What can hang from each mark:
dinu: besuk geger pivu tavor
sonef: seza
tavor: dinu seza
pivu: dinu gazekef
seza: tavor
geger: dinu
besuk: dinu

Every row comes from one small tree of marks. The marks that hang from a mark follow it in brackets, in alphabetical order. Every link used is in the known rows. Which tree was each row made from?
Known rows:
seza{tavor{dinu{geger pivu{gazekef}}}}: [-2.14  2.01  0.68  3.33  1.87  1.03 -1.77  4.61  0.99  0.66 -0.39  2.32
 -5.37 -3.30 -0.37 -1.87 -1.82 -5.02  1.60]
tavor{seza}: [-0.68 -0.73  0.68  0.44  0.33 -0.03  0.03  1.89  1.44 -1.37  0.78  0.51
  1.61 -1.58 -1.66  0.50  1.13 -0.68  1.06]
geger{dinu}: [ 0.56 -1.39  0.90  1.78  1.14 -0.23 -0.11  2.00 -0.31  1.14  0.41  0.59
 -0.90 -1.09 -0.80  0.30  0.68 -0.22 -1.60]
sonef{seza{tavor{dinu{besuk}}}}: [-1.68 -0.95  0.25  1.49  2.31 -0.48  1.09  2.22  0.46 -0.52 -1.85  2.05
 -1.27 -2.20 -2.14 -0.35  0.76 -2.94  1.77]
sonef{seza}: [-0.22 -0.75  0.88 -0.33  0.51 -0.49  1.14  0.99  0.12 -1.05  0.65  0.61
  2.35 -1.53 -0.84 -0.20  0.18 -0.41  0.19]
sonef{seza{tavor{dinu}}}: [-1.47 -1.03  0.88  1.41  1.70 -0.51  1.66  5.24  0.32 -2.00 -0.97  0.86
  0.91 -2.83 -1.79 -0.77  0.58 -2.99  0.25]
geger{dinu{besuk pivu{gazekef}}}: [-0.16  0.63  0.01  2.86  2.50  0.19 -2.55 -2.23  0.80  4.94  0.29  2.46
 -5.22 -3.11 -1.98  0.65 -0.24 -0.28  1.16]
pivu{dinu{besuk geger tavor} gazekef}: [-1.36  1.91 -1.36  2.04  3.23 -1.35 -1.20  1.49 -1.73  1.62  0.25  2.70
 -5.21 -2.50  1.68 -2.24 -3.20 -4.41  1.90]
dinu{besuk geger tavor}: [-1.06  1.40  0.21  0.93  1.04  0.40 -0.39  0.21 -0.95  0.22 -2.09  2.96
 -4.50  1.07  1.77 -1.76 -1.50 -3.67  1.59]
tavor{dinu seza}: [-1.30 -1.85  1.09  1.70  0.91  0.22  0.11  4.91  2.17 -1.91  1.04  0.32
  0.73 -2.34 -3.30  0.65  2.07 -1.12  1.40]
tavor{dinu{besuk geger pivu} seza}: [-2.12 -1.07  1.97  2.86  1.05  1.04 -2.04  1.71  3.80 -0.28  0.45  2.89
 -5.30 -2.03 -2.77  0.11  1.22 -3.07  4.51]
seza{tavor{dinu{besuk pivu{gazekef}}}}: [-2.04  1.75 -0.87  2.88  2.66  0.49 -2.00  0.05  1.35  2.88 -1.66  2.16
 -5.76 -3.19 -2.12 -0.16 -0.68 -2.71  2.77]
besuk{dinu{pivu tavor}}: [-1.50  2.24 -0.32  0.68  0.97  1.62 -0.39  1.71  2.16  0.24 -2.02 -0.22
 -4.04 -0.66 -0.68 -2.90  0.46 -1.19  0.89]
dinu{tavor}: [-0.58  1.02 -0.08  0.30  0.76 -0.18  0.52  1.67 -0.86 -0.43 -1.70  0.61
 -0.80 -0.18  0.65 -0.97 -0.71 -1.43 -0.38]
sonef{seza{tavor}}: [-0.86  0.16  0.41  0.16  1.16 -0.69  1.55  2.24 -0.47 -1.44 -1.14  1.09
  1.87 -2.03 -0.20 -0.91 -0.44 -2.41 -0.06]
besuk{dinu{geger pivu}}: [-1.22  1.54  0.56  0.91  0.09  2.28 -1.25  1.44  2.72 -0.15  0.23  0.46
 -4.92 -0.03  0.00 -3.15  0.30 -2.03  1.57]
seza{tavor{dinu}}: [-1.23 -0.23  0.06  1.68  1.31  0.04  0.50  4.24  0.32 -0.98 -1.56  0.25
 -1.54 -1.20 -0.91 -0.61  0.31 -2.53  0.09]
tavor{dinu}: [-0.63 -1.15  0.49  1.26  0.62  0.19  0.09  3.00  0.72 -0.62  0.20 -0.14
 -0.90 -0.74 -1.55  0.14  1.01 -0.56  0.38]
dinu{pivu{gazekef}}: [-0.49  1.98 -0.43  1.05  0.83  0.44 -1.97 -1.13  0.89  2.40  0.73  0.87
 -2.20 -2.55 -0.87 -0.04 -1.17 -0.19  1.11]
tavor{dinu{geger pivu} seza}: [-1.89 -1.11  2.50  2.75  0.43  1.01 -1.36  4.80  3.65 -1.77  1.36  1.70
 -3.23 -2.68 -2.46 -0.30  1.01 -3.08  2.93]
seza{tavor{dinu{besuk pivu}}}: [-1.67  0.19  0.11  2.33  1.58  0.24 -1.26 -0.44  2.22  1.42 -2.53  1.66
 -5.89 -1.42 -1.88  0.10  0.38 -2.14  2.86]
tavor{dinu{geger pivu{gazekef}} seza}: [-2.19  0.48  1.67  3.25  1.47  1.24 -2.17  5.24  2.78 -0.39  2.19  2.22
 -3.28 -4.45 -2.57 -0.57 -0.05 -3.67  2.93]

Write each row's tree:
[-0.77  0.87 -1.25  1.77  2.67 -1.17 -1.75 -0.25 -0.83  2.07  1.86  2.15
 -4.35 -2.44  1.05 -1.30 -2.47 -3.02  2.24]
pivu{dinu{besuk geger} gazekef}
[-1.98  0.57  0.92  2.92  1.42  0.78 -1.64  1.08  1.92  0.67 -2.20  2.83
 -7.43 -0.87 -0.40 -1.16 -0.57 -4.36  3.25]
seza{tavor{dinu{besuk geger pivu}}}
[-2.00 -0.74  1.18  2.12  2.14  0.08  0.67  3.69  0.19 -1.39 -1.40  3.18
 -2.75 -1.63 -0.59 -1.56 -0.14 -5.22  2.18]
sonef{seza{tavor{dinu{besuk geger}}}}
[-2.08  4.11 -0.39  1.77  1.79  2.38 -1.46  3.67  1.08  0.89 -0.69  1.52
 -5.59 -1.91  0.47 -4.42 -1.56 -4.02  1.27]
besuk{dinu{geger pivu{gazekef} tavor}}
[-2.28  1.38  0.60  1.11  1.27  1.88  0.53  6.86  1.58 -2.83 -0.53  1.27
 -1.87 -0.94 -0.43 -3.90  0.70 -4.44  1.00]
besuk{dinu{geger tavor{seza}}}
[-0.71  0.80  0.90  1.20  0.15  0.79 -2.15 -3.15  1.62  1.57 -0.55  2.65
 -5.93  0.36  0.51 -0.42 -0.82 -1.91  3.10]
dinu{besuk geger pivu}
[-1.42 -0.27 -0.59  1.80  1.83  0.00 -0.10  1.25  0.38  0.39 -2.46  1.35
 -3.56 -0.60 -1.26 -0.15  0.49 -2.43  1.53]
seza{tavor{dinu{besuk}}}
[-1.69  3.77 -1.24  1.15  2.03  1.88 -1.11  2.25  1.32  1.76 -1.13  0.41
 -4.00 -2.48 -0.98 -3.18 -0.59 -1.74  0.90]
besuk{dinu{pivu{gazekef} tavor}}
[-2.07  0.10  0.12  2.78  2.27  0.71 -2.40  0.74  3.21  1.98  0.89  2.15
 -3.56 -4.35 -4.44  1.03  1.05 -1.32  4.13]
tavor{dinu{besuk pivu{gazekef}} seza}
[-2.01 -0.23  2.43  2.55  1.33  0.31  0.15  5.06  1.80 -1.83 -0.60  2.34
 -2.97 -2.97 -0.88 -1.73 -0.44 -4.90  1.90]
sonef{seza{tavor{dinu{geger pivu}}}}
[-0.88  2.28  0.65  1.62  0.69  1.11 -2.28  0.27  0.66  1.56  1.10  2.07
 -3.86 -2.09  0.60 -1.24 -2.17 -2.57  1.49]
dinu{geger pivu{gazekef}}
[-1.92 -0.45  0.87  2.06  2.04 -0.23 -0.10  0.62  2.24  0.44 -1.95  2.24
 -3.42 -2.93 -2.75 -0.04  0.66 -2.60  2.97]
sonef{seza{tavor{dinu{besuk pivu}}}}
[-1.67 -1.61  1.95  2.24  0.72  0.82 -0.21  6.40  1.85 -2.70  1.47  1.41
 -1.00 -1.79 -1.75 -0.56  1.11 -3.42  1.73]
tavor{dinu{geger} seza}
[-1.73  0.01  0.33  2.38  1.62  0.57 -0.44  2.77  0.20 -0.32 -1.91  2.52
 -5.20 -0.08  0.20 -1.37 -0.42 -4.72  2.08]
seza{tavor{dinu{besuk geger}}}
[-0.99 -0.60  2.05  3.02  1.94 -0.14 -0.70  4.12  2.08  0.32 -0.51  2.00
 -2.35 -3.67 -2.47  0.10  0.94 -1.94  0.40]
geger{dinu{pivu tavor{seza}}}
[-1.11  1.57 -2.23  1.39  3.53 -1.90 -0.81 -0.08 -1.41  2.47 -0.26  1.58
 -3.57 -3.12  0.22 -0.93 -2.27 -2.27  1.51]
pivu{dinu{besuk tavor} gazekef}
[-1.54  0.29 -0.11  0.79  1.55 -0.21 -0.05  0.68  0.75 -0.27 -1.76  2.14
 -1.36 -1.10 -1.36  0.02  0.52 -1.99  2.24]
dinu{besuk tavor{seza}}
[-1.14  2.99 -0.33  1.33  1.54  0.34 -1.40  0.59  0.07  1.99 -0.92  1.36
 -3.05 -2.69 -0.18 -0.89 -1.94 -1.63  0.84]
dinu{pivu{gazekef} tavor}
[-1.32  3.05 -0.96  1.40  2.16  0.32 -2.01 -2.48  0.20  3.46 -1.82  2.48
 -5.15 -2.09 -0.50 -0.50 -1.73 -1.60  2.44]
dinu{besuk pivu{gazekef} tavor}
[-1.53 -0.63 -0.58  1.36  2.82 -2.15 -0.10  1.47  0.75 -0.26 -0.32  1.43
 -1.99 -2.85 -1.25 -0.23 -0.04 -2.32  2.60]
pivu{dinu{besuk tavor{seza}}}
[-1.38 -0.42  1.35  2.49  0.75  1.07 -2.08 -0.26  2.33  1.05 -0.28  2.38
 -6.88 -0.42 -1.04 -0.35  0.19 -2.35  3.41]
tavor{dinu{besuk geger pivu}}
[-1.86 -1.55  1.37  2.33  1.30  0.80 -0.79  3.40  2.08 -1.33  0.64  2.63
 -3.02 -1.23 -2.16 -0.14  1.29 -3.44  3.29]
tavor{dinu{besuk geger} seza}
[-1.20 -0.66  1.44  3.16  2.47 -0.17 -1.32  1.03  2.12  1.81 -1.43  3.06
 -4.54 -2.97 -2.82  0.58  1.15 -1.77  1.81]
geger{dinu{besuk pivu tavor{seza}}}
[-2.02  1.10  1.44  1.96  1.12  0.62 -1.59  0.56  2.19 -0.16 -1.37  3.60
 -5.17 -1.40 -0.50 -0.97 -0.51 -3.95  3.77]
dinu{besuk geger pivu tavor{seza}}
